Each row was made from one walk, in order. Every step used is in the known rows, and no mark comes twice. Write each row's walk.
Known rows:
sufido > nosot > fisul > gafut > fani > mafoz: [-59 -17  12 -25 -10  10  85 -14 -22 -43  10 -36   6 -22 -32  -1 -33  17
  -4 -20  26 -27  31   7  29  20 -11 -60 -20   7 -33   1  -2  11  22  14
  23 -29 -35]
mafoz > zufu: [ 28   0 -13  11 -15  12 -19  -3   6 -11  -9  17  11  -6  10 -14  11   8
 -12  -8   1   4  -1 -12 -11  -3   6   8  11  12  12   5  -7  -4   8  -3
  15  11 -15]
gafut > fani > mafoz > zufu: [ -2 -10 -14   3 -14  21  28   2  -4 -16  16  12   8 -18 -12 -13   4  31
   1 -13  16  -7 -10 -18   9  13   2 -13   4   7 -14  -6   8  17  23 -23
  32  11 -26]
fisul > nosot: [-18 -11  -4  -7  -6  11  15  13 -12  -7  -6 -13 -16  -2  -1   9 -11  17
   3  10   8  -6   8   6  -3 -14   2   0  -6   5   4   3 -15  10 -12  17
  -5  13   2]
sufido > gedog > kapesi > dilod > fisul > gafut: [  9 -17  36 -22 -23   4  33   5  34 -48  26 -17 -12 -55 -16  -7 -27 -29
  35   5  12  -1  37  17  32  37 -14  -6 -15  -6  18  14 -27  -4  -3  34
 -19  19 -41]
dilod > fisul > nosot > sufido > gedog > kapesi: [ 20 -24 -16   1 -31  -2  10 -23  -6 -32   6 -21 -42 -43  12 -20 -13 -11
  24   7  -3   4  16  15  42  35  -3  -6  16  -3  -1  25 -24  -1   3  19
 -24  42 -23]
tibu > kapesi > gedog > sufido > nosot > fisul: [ 18 -45 -40  32  -9  22   8 -11  -9 -66  -5 -33   7 -14   4 -10  -9 -10
 -21 -14  -1 -26  36  -6  35  13  15  -4  -3  -1 -34  -4 -12 -19 -12  40
  12  -4 -16]
ragi > gedog > kapesi > dilod > fisul: [  5 -27  27 -21   1  17  14  17  24 -41  15  -2  33 -32  -6 -17  -3  -5
  45  -4   7  -3  21  -1  24  27  -3  15 -26 -24  15  20 -23   5 -49  39
  -9  27 -22]
fisul > dilod > nosot > sufido: [-15   5   4 -14 -11  11 -29  -4 -11 -25  23 -50 -32 -26  12 -19  19  -3
 -16 -19  -2  28   3 -37  -3   6  22 -16   9 -13  28  -6 -18  23   1  -1
  -8  -1  27]
zufu > mafoz: [  5  10 -11  -3  -2 -11  25  -3   7 -15  -2 -11  -7  -9  -9  11   5   2
   0  14  10  13  16 -19   5   6 -14   2  -8   9  -9  19  26   8  -4 -24
  16 -10  20]
ragi > gedog > sufido: [ 27 -19 -20  34  17   2  -2  30  -1 -20 -11   3  45 -15  16  -6  -5  -5
   7  -7  -6  -4 -12   9  25  16  45  18  22 -11  -6  14   2 -26  -6  13
 -16  -7   2]
tibu > kapesi > dilod: [ -6 -15   2  -8 -13  23  -5  -1  16 -31  27 -20   2 -24 -15   1  14   7
  -4   2  11 -32  16 -21  12  10  -4   9 -16 -21  11 -22 -13  10 -23  13
  16  -8   4]
mafoz > fani > gafut > fisul: [-12  12   6 -10 -19  -4  30 -16 -10 -40  24   7  -1 -10 -15 -11  -6  -2
 -11  -5  29   2 -18  -2  25  25 -12 -25  -8 -19 -15 -22   4 -12 -18  -3
  11  19 -22]
gedog > kapesi > dilod > fisul: [  1 -13  24 -32  -6  21 -10 -11  32 -29  26 -18  -4 -35  -9 -12  -1 -12
  47  -2   1  -3  27  -8   1  12  -7   8 -33 -17  11   6 -29  17 -37  35
  13  34 -22]
sufido > nosot: [-21 -11  -9  -9  -4   7  19 -11  -8 -19 -15 -21  10  12  -8   5 -29   7
   5  -7  -8  -6   5  12   0  -7  12  -3  -5  -7  -4  -6 -12   2  14  13
   8   1  13]
ragi > gedog > kapesi: [  5 -27  14   5  -6  -3  22  12   2 -27   2  23  18  -2  14 -24 -19   4
  16   9  -2  14 -10  -1  18  25   7  14   8 -15  -1  24   5   1 -21  25
  -7   9  13]
tibu > kapesi > dilod > nosot > sufido > gedog: [  9 -33 -21   5 -34  10 -23   0   6 -66  36 -49 -23 -44  -4  -5  24   6
 -32   6   5 -23   7 -32  35  44  20   4  17 -23  17 -30 -17   7  19 -29
 -14 -14   8]
ragi > gedog > sufido > nosot > fisul: [  7 -35 -24  24  23  17  19  -2 -13 -51 -37 -26  58  -3  14 -16 -22   0
   3 -22  -7 -27  18   7  19  12  44  -1   4  -7 -31  15 -12 -28  -3  34
  -1 -13 -16]
tibu > kapesi > gedog: [ 19 -21 -14  16 -27   5  13  18  -4 -29  21   9 -16  -5  -8   1  10  -4
 -30   7  11   0  14  -2  40  13 -24   0  -1  -2   2  -6   5  -4 -23  11
 -13   3  -3]
ragi > gedog > kapesi > dilod: [ -4 -25  29 -17   4   8  18  22  14 -42  15  -2  31 -14   1 -13  -1  12
  24   7   1  -6   7 -11  12  20  13  23  -8 -24   7   9  -7   6 -36  27
   4  15  10]
gafut > fisul > dilod > nosot > sufido > gedog: [ -6  25  -5  10 -19  10  30 -17 -14 -45  20 -53 -46 -30  22 -14  -1  -4
 -15 -16  -3  27  10 -27  20  28   2 -19  11 -24  10   3 -23   5  17  -4
 -21  26  -6]
fani > mafoz > zufu: [ 18  -7 -23  18 -20  18  -2 -14  -4 -21  -1   5  -4 -14   2  -5  14  13
 -12  -7  26   0  11 -27  -5 -11 -17  -4   3   6  -1  13  -2   2  16 -15
  27  -7  -7]
sufido > gedog > ragi: [ 42  -3   3  12   9 -16  36   9   7 -11   8 -21 -37  -7   8   1 -20  -5
 -11  17  12 -18  -8   0   7  17  23  25  27  -1   6   8  15 -20  15 -18
 -14  20  -3]
ragi > gedog: [  6 -12   3  11   5  -4  22  28  -9 -12 -11  15  37   2   5  -4  -3   6
   0   0   5  -2  -6   9  24  15   7   6   7  -7   2  16   4 -14 -14   7
 -23  -6  -1]
kapesi > dilod > nosot > fisul > gafut: [-36 -13  33 -35  -9  11  -7  22  14 -51  19 -41  -3 -38  -9   1   5   2
 -26  -2  21 -12  42 -26  -8  13   3 -25 -35   4  20  -7 -29  13 -19  17
  -6 -25 -25]
kapesi > gedog > sufido > nosot > fisul: [ 14 -27 -29  20  13   9   8   2 -14 -48 -20 -38  19  -1   7   1  -7 -10
  -9 -17  -8 -18  43  10  17  -7  25  -4  -3  11 -38   3 -11 -25  -7  28
   4   6 -26]
zufu > mafoz > fani > gafut > fisul > nosot > sufido: [-19  25 -24 -19 -33 -19  48 -24 -26 -62  21 -30 -26 -40 -15   1  21  11
 -22   9  39   9   4 -19  49  30 -15 -34   7 -13 -15  -1  20   0 -24 -19
  26  17   1]
fisul > dilod: [-11  14  21 -10  10  18  22  -4  -2  -8  10 -24 -17  -5   2 -11  -6  -6
  11 -14   6  12  14 -15 -10 -12  -1  -5  -8  -8  11   4  -7  11 -13  20
   0  12   9]
fani > gafut > fisul: [-31  37  -4  -3 -23  -5  29 -25 -10 -21   8   5 -12 -16  -4  -2 -10   7
  -4   1  20  11  -9   8  16   5 -31 -25  -5 -11  10  -8  -5   2 -19  21
  -3  -8 -14]
gafut > fani > mafoz: [-29  -8   1  -9   1   7  49   6 -10  -9  26  -8  -5 -12 -24   1  -5  23
  12  -4  16 -11  -9  -4  21  13  -6 -20  -5  -3 -26  -7  16  21  14 -21
  17  -3 -12]
ragi > gedog > sufido > nosot: [ 10 -30 -29  25  11  10  19  17  -9 -41 -30 -20  56  -3   7  -3 -34   0
  12 -15 -15 -11  -8  18  23   9  57  16  17 -17 -11   7  -8 -24   9  27
  -8 -10  15]
dilod > nosot: [-13 -17  -5  -3 -11   6 -19  22   3 -21   7 -10 -15  -4   5  -3  -8   8
 -14   6   1  15  -9 -16 -12   3  12  -2 -10  -2  16  -9 -10  16   5  -3
 -10  -7  16]
gafut > fani: [-22  -1  10 -13   5   4  24  14  -2   3  15   5  11  -5 -15  -7  -8  16
  13  -5  -7  -7 -17   7  14  23  15  -8   2   1 -14 -15  11  14   2  -8
   7  14 -18]
gedog > sufido: [ 20  -5 -19  24  10   6 -27   6   8  -8  -2 -14  11 -20  12   0  -2 -13
  12  -7 -12  -2  -5   1  -1   1  40  12  13  -3  -8  -2  -3 -11   6   8
   5   0   3]
mafoz > fani: [ 16 -23   7  -7   7   2  -3   9   1 -16  14   3  11   7 -12  -7   2  -9
 -10  -4   9 -10  -7 -10  13  21  20  -1   0  -9 -25 -13   9 -15   1 -23
  18  26  -9]
gafut > fani > moki: [-33   8  24 -20   2  12  66  24 -15  15  10  -7  21  10 -26   0 -22  26
   5   0  19 -36 -26  13  20   8  15 -13  -3   5 -27 -17   1  12  -1 -24
   1  26 -15]
fisul > nosot > sufido: [-11   0 -18  -6 -15  -4  -9  -5 -23  -7  -2 -26 -19 -19   7   2  21  11
 -12  -3   0  -5   7   1  16   0  13 -10  22  -3   6   2 -12   5  -2   4
  -6   7   4]
nosot > sufido: [  9  13 -13   0 -10 -14 -26 -20 -12   0   6 -13  -1 -18   8  -4  33  -4
 -14 -10  -9   1  -4  -6  18  14  12 -11  27  -5   2  -2   2  -7   8 -10
   1  -5   0]
nosot > sufido > gedog > kapesi: [ 28 -12  -8  12 -22 -21  -2 -32  -3 -27  15 -11 -25 -24  19 -23   2  -8
   3   7 -15   6  -8   1  29  45  11   4  40  -8 -13   9   5  -9  26 -12
  -3  16   3]

Which walk is each row?
[  0 -22 -24  16  17  18  -1 -28  -6 -37 -24 -43  25  -7  12 -11 -21  -6
   5 -21 -14 -27  24  -4  -5  -2  38  -5  -4   3 -33   1 -17 -16  11  27
  22  -7 -13]
gedog > sufido > nosot > fisul
[  9  -8 -11 -17 -10  11   9   2  -4 -33   8 -53 -13 -49 -13  11  20  -1
  16  -7  12 -31  42  12  43  17   0  -5   5  -7  10   0 -36  -7  -5  -3
 -31  31 -46]
kapesi > dilod > fisul > nosot > sufido > gedog
[-41  16  53 -56  -6  23  72  41  10  -5  27 -29  30 -41 -51  16 -19   1
  21 -10  35 -44  15  26  41  16   1 -31 -31   1   4 -14 -30  12 -22   9
 -11  26 -58]
kapesi > dilod > fisul > gafut > fani > moki
[  3  35 -19   5 -30 -26  55 -20 -25 -39  17 -44 -70 -44  12  -2  -7  14
 -25  15  31 -12  -9  12  40  19  -4 -10  42 -15  25  -1  -2 -13 -10   8
 -27  20 -11]
fani > gafut > fisul > nosot > sufido > gedog > ragi
[-32   3  29 -22 -10  -5  42  26   4  -3  21   8  11 -26 -24   1 -19   4
   4  -6   1   4  -9  20  26  30  12 -27   7   7   4 -12   6  11   7   6
  -4  -4 -25]
fisul > gafut > fani
[-36  24  17  -7  -8  29  25   1  -1 -31  18 -38 -36 -13  12  -8 -19   6
   1 -13   5  36   9 -37 -18   1  -6 -12 -32 -23  20   0 -30  26 -18  30
  -5  25   6]
gafut > fisul > dilod > nosot
[-19   7  25 -26 -17   6  36  22  11  -2  20   7  11 -43 -30  -6 -22 -13
  22 -16   7   6   6  32  43  38  -4 -39 -11  11  10   2  -9   6  -5  23
 -19   9 -57]
dilod > fisul > gafut > fani
[ 16 -13   7 -10 -12 -11  -2 -22   7 -45  29 -35 -13 -34   8 -13  20  -3
  12   6 -13 -17  12  -9  26  36  19  14  25 -18  -6  -4  -7  -1  11 -13
   8  20  -1]
nosot > sufido > gedog > kapesi > dilod
[ 38 -28 -33  41 -16  10 -13  22   5 -35  21  -4  -6 -24   5  -1   7 -15
 -15  -1  -1  -4   9  -3  38  14  17  13  14  -5  -9  -6   2 -15 -16  18
  -5   3  -2]
tibu > kapesi > gedog > sufido
[-16  -5  -4 -25  -9   4 -51  10   2 -33  25 -49  -3 -34  -1   2  39   9
 -17  -8  -3  -4   7 -28   1   8  31  -1   1 -17  25 -25 -23  18  -4 -22
   2  -7  11]
kapesi > dilod > nosot > sufido
[  2  -3   3 -10 -36  23  35   8   6 -20  21  15   6 -58 -27  -8  -9  -2
  12 -22  31   8  16   1  36  25 -19 -42 -10  16  10  11 -11   9  15   8
   9   2 -63]
dilod > fisul > gafut > fani > mafoz > zufu
[  5  -4  -4 -18  -8 -19  22  -3  -3 -49  23   0   0 -17 -29  -7   5  -3
 -14  13  40   6  -7 -18  29  22 -10 -16   0   2 -19 -10  43  -3  -9 -38
  22  -9  18]
zufu > mafoz > fani > gafut
[  9 -32 -21  23   1  41  25 -14 -13 -70   7 -58 -11 -18   5 -20 -11 -14
 -11 -28   5 -16  50 -20  24   1  14 -11 -11  -9 -23   2 -19 -10 -24  59
  11   6  -6]
tibu > kapesi > gedog > sufido > nosot > fisul > dilod
[-14   9  25  -9  22  23  21 -23 -10 -17   6 -32 -16  -5   7 -24   7  -6
  -1 -21  16  -4  37 -30 -13  -6 -13 -20 -21   1 -10  12  -8   7 -25  23
   8   8 -18]
nosot > fisul > dilod
[-63 -24  35 -42  -7  21  42  29   3 -58  47 -52  -4 -49 -34   2  -1  25
 -13  -9  37 -23  36 -32  12  25  -1 -48 -41   2  -6 -17 -13  34  -7  -3
  12 -28 -35]
kapesi > dilod > nosot > fisul > gafut > fani > mafoz
[ -2   3 -19   1 -34 -17  48 -20 -35 -60  17 -24 -27 -29  -6  -8  -1   7
 -26   1  30 -14 -11  11  60  41  -4 -31  29 -18 -21 -18  -2 -24   6 -18
 -13  28 -31]
mafoz > fani > gafut > fisul > nosot > sufido > gedog
[ 19 -25   7  14 -11  -5  25  -9   7 -30   9   4 -23  -5  12 -19 -30  -5
  17  19  -7   5  -6   5  12  33   1  13  14  -3 -14  12   4  -3  22   1
  -4  21   4]
sufido > gedog > kapesi
[-40  50  19 -14 -13  13  50 -29 -15 -27  20 -20 -28 -19   0 -14 -15   2
   6 -16  25  24   4  -6   3  -8 -36 -31 -15 -20  22  -6 -12  14 -32  41
  -3   6  -5]
fani > gafut > fisul > dilod
[-51  31  15 -14 -24  19  26  -8  -9 -47  30 -30 -43 -23   0 -17 -24  13
  -7  -8  28  37  -2 -23  -8  -6 -23 -28 -26 -20  37 -14 -20  30 -29  35
 -14  -3  13]
fani > gafut > fisul > dilod > nosot
[-30 -20   0 -15 -24  24  65 -21 -15 -52  -2 -16  18 -29 -21 -16 -23  22
 -14 -25  28 -23  27  -8  19  16  -5 -50 -11  19 -21   4 -10   6  29  14
  38 -17 -50]
sufido > nosot > fisul > gafut > fani > mafoz > zufu
[ 27   0 -17  18  -9 -22   5 -17 -13 -13   1 -16  -8 -17   9  -3  19  -8
 -16  -4  -7  -7   1   9  37  29  12  -5  42  -1 -10   1   7 -21  37 -33
 -17   0 -10]
nosot > sufido > gedog
[-19  -9   9 -33  -2  32  10  20  10 -21   3 -38  -6 -31 -21  14   1   7
  30  -3  18 -22  40   4   4 -12 -11   0 -39  -5  20  -1 -41  14 -40  31
 -14  32 -35]
kapesi > dilod > fisul > nosot
[  8 -26 -15   6 -27 -10  17 -17 -12 -38   8 -22 -42 -26  18 -15  -8   7
   4  17  -6   1   3   6  29  30  11   3  34  -6  -7  12  -9   2  15   3
 -11  26   6]
fisul > nosot > sufido > gedog > kapesi
[  1   2 -21 -13 -20   8 -11 -10 -12  -5  -3 -25 -18 -37   0  -1  18  -7
  10 -12   6  -1  23  10  30   4  -5 -20   3  -2  15   9 -28   2 -15  17
 -21  17 -27]
dilod > fisul > nosot > sufido
[ -2   4 -14  12 -36  -7  44 -31 -12 -42   8 -26 -49 -30  24 -10 -13  11
   8  11 -10   8   6   4  34  39  -6  -5  19 -17 -13  20 -20   0   5  23
  -1  45 -16]
gafut > fisul > nosot > sufido > gedog > kapesi
[ 10   0   8 -15   4   0  61  13  -6 -22   7 -19  12   7 -30  11  -6   1
 -15  17  44 -28  -1 -24  24  13   5  -3 -14   3 -48   6  23  -8  -3 -56
  28  29  15]
zufu > mafoz > fani > moki
[ -2 -34  12 -21 -12  26  34   7  18 -50  14 -35 -29 -37 -10  -4 -28   2
  46  16  10 -17  38   8  17  18  -9  14 -26  -7   5  11 -38  12 -21  36
 -17  54 -31]
sufido > gedog > kapesi > dilod > fisul > nosot
[-28  -9  53 -52 -16  16  30  17  35 -33  47 -10   7 -59 -32 -14 -23  -9
  51  -8   2   3  19  12  27  43   4 -19 -29  -8  15  -3 -21  26 -27  40
   9  29 -48]
gedog > kapesi > dilod > fisul > gafut > fani
[ -4 -22  -2  15  36  34  41  -8 -18 -57 -27 -51  39 -10  17 -27 -26  -5
  13 -37  -2 -17  29 -12  10   1  42  -2  -3 -15 -21  18 -18 -18 -17  50
   0   1  -4]
ragi > gedog > sufido > nosot > fisul > dilod
[ -3  20 -26  19 -25  -6  49 -19 -26 -26  -8 -33 -33 -27  17  10   1  11
  -9   0  -2  -7  12  12  40  25  -8 -14  23 -11 -10   9 -18 -12  13  -1
 -17  32 -29]
gafut > fisul > nosot > sufido > gedog
[ 19  -6  24 -23 -29  -9   9 -13  21 -48  32 -32 -15 -71  -8 -10   8 -33
  22  -5   3   1  36  13  50  51  -1 -17  11  -9  17  11 -25 -10   6  21
 -17  15 -39]
nosot > sufido > gedog > kapesi > dilod > fisul > gafut
[-39  -3  19 -18 -16  -1  63  20  -7 -14  33  -5  -4 -33 -32   8 -16   7
   1  -6  25  -3   0   7  34  21  -8 -40  -3   2 -10  -2  12  17  18  -2
   6 -20 -18]
fisul > gafut > fani > mafoz
[-10  -9  -4   3  28  38  18 -32 -10 -44 -14 -69   6 -13  12 -21 -24 -11
  15 -36  -5 -14  37 -21 -16 -13  36 -10 -13  -8 -24   6 -23  -3  -3  47
  23   4  -1]
gedog > sufido > nosot > fisul > dilod
[-12  -4   5  -7 -32  10  45  14  -3 -25  21  14   7 -40 -20  -6  -5  17
 -10 -13  26   2   2  -6  21  20  -3 -33   8  14   3   1   7   9  24  -4
  22  -8 -34]
fisul > gafut > fani > mafoz > zufu
[-15  37  17 -23  -6   4  72 -24  -7 -61  34 -28 -26 -24 -21 -13  -7  -6
  -2  -5  47  27  13 -37  23  21 -30 -26 -23 -20 -12   1  23   9 -32  -3
  29  22   8]
zufu > mafoz > fani > gafut > fisul > dilod
[ 41   0 -19   0  -9  -9  23  -2  -5 -16   8 -45 -57 -46   7  -3  -2 -10
  -5   3  18 -18  14  11  38  22  15   4  30   1  19  18 -14 -16  -1  -2
 -35  40 -27]
dilod > fisul > nosot > sufido > gedog > ragi
[  7 -15   2 -14 -16  33  -8  -7  25 -31  27 -19   1 -41 -23  -1  13 -10
  15  -8  17 -26  29 -18  26  19 -19   1 -33 -19  20 -11 -29   9 -34  24
   1   3 -27]
tibu > kapesi > dilod > fisul
[-42  43   2 -16 -30   5   1 -30 -22 -46  35 -45 -44 -40   9 -22   8   6
 -21 -18  17  41  -6 -25   9   6 -10 -40   3 -26  38 -17 -22  24 -18  20
 -12  -6  11]
fani > gafut > fisul > dilod > nosot > sufido
[ -1 -28  -7  16   8   8  38  10 -10 -58 -31 -25  56 -26   7 -11 -33 -13
  -8 -21   2 -20  27  19  34  20  39 -19  10   0 -12  22 -13 -34   1  51
 -10 -34 -20]
ragi > gedog > sufido > nosot > fisul > gafut
[-31  19  -6  -1 -16  16  47  -4 -13 -13  -6 -15 -24  -6   6  13 -17  19
   6   5   6   3  13   4   3  -3 -18  -7 -22 -11   1   9 -25   8 -23  36
   1  31 -18]
gafut > fisul > nosot
[ -7 -32  12 -18 -15   1 -26  21   6 -62  29 -29  16 -36  11 -21  22  16
   0   6  -5   8  -2 -29  20  35  37  14   9 -30  24   2 -15  18 -27   5
  -8  -1  25]
ragi > gedog > kapesi > dilod > nosot > sufido
[ 17 -26 -31  19   3   4   5  20  -8 -38 -11 -32  18  -2  -2  13 -18 -10
   1 -12 -17   1  19  24  22 -12  37  11  10  -1 -19  -5  -8 -19   5  18
  -5  10   2]
kapesi > gedog > sufido > nosot
[-18 -44  25 -19  -6  15  -6  42  18 -63  22 -13  19 -20   5 -19 -13  20
  12  14   1   7   0 -25  -1  24  28  23 -19 -27  22   2 -19  23 -34  19
  -9   6  24]
ragi > gedog > kapesi > dilod > nosot
[-29  19  12 -25 -18  11  52  -3  -3 -81  41 -39 -38 -28 -19 -18 -16   2
 -14   1  46  41   4 -52   8  22 -14 -27 -34 -22   3  -7  10  23 -29 -10
  17  16  23]
zufu > mafoz > fani > gafut > fisul > dilod > nosot
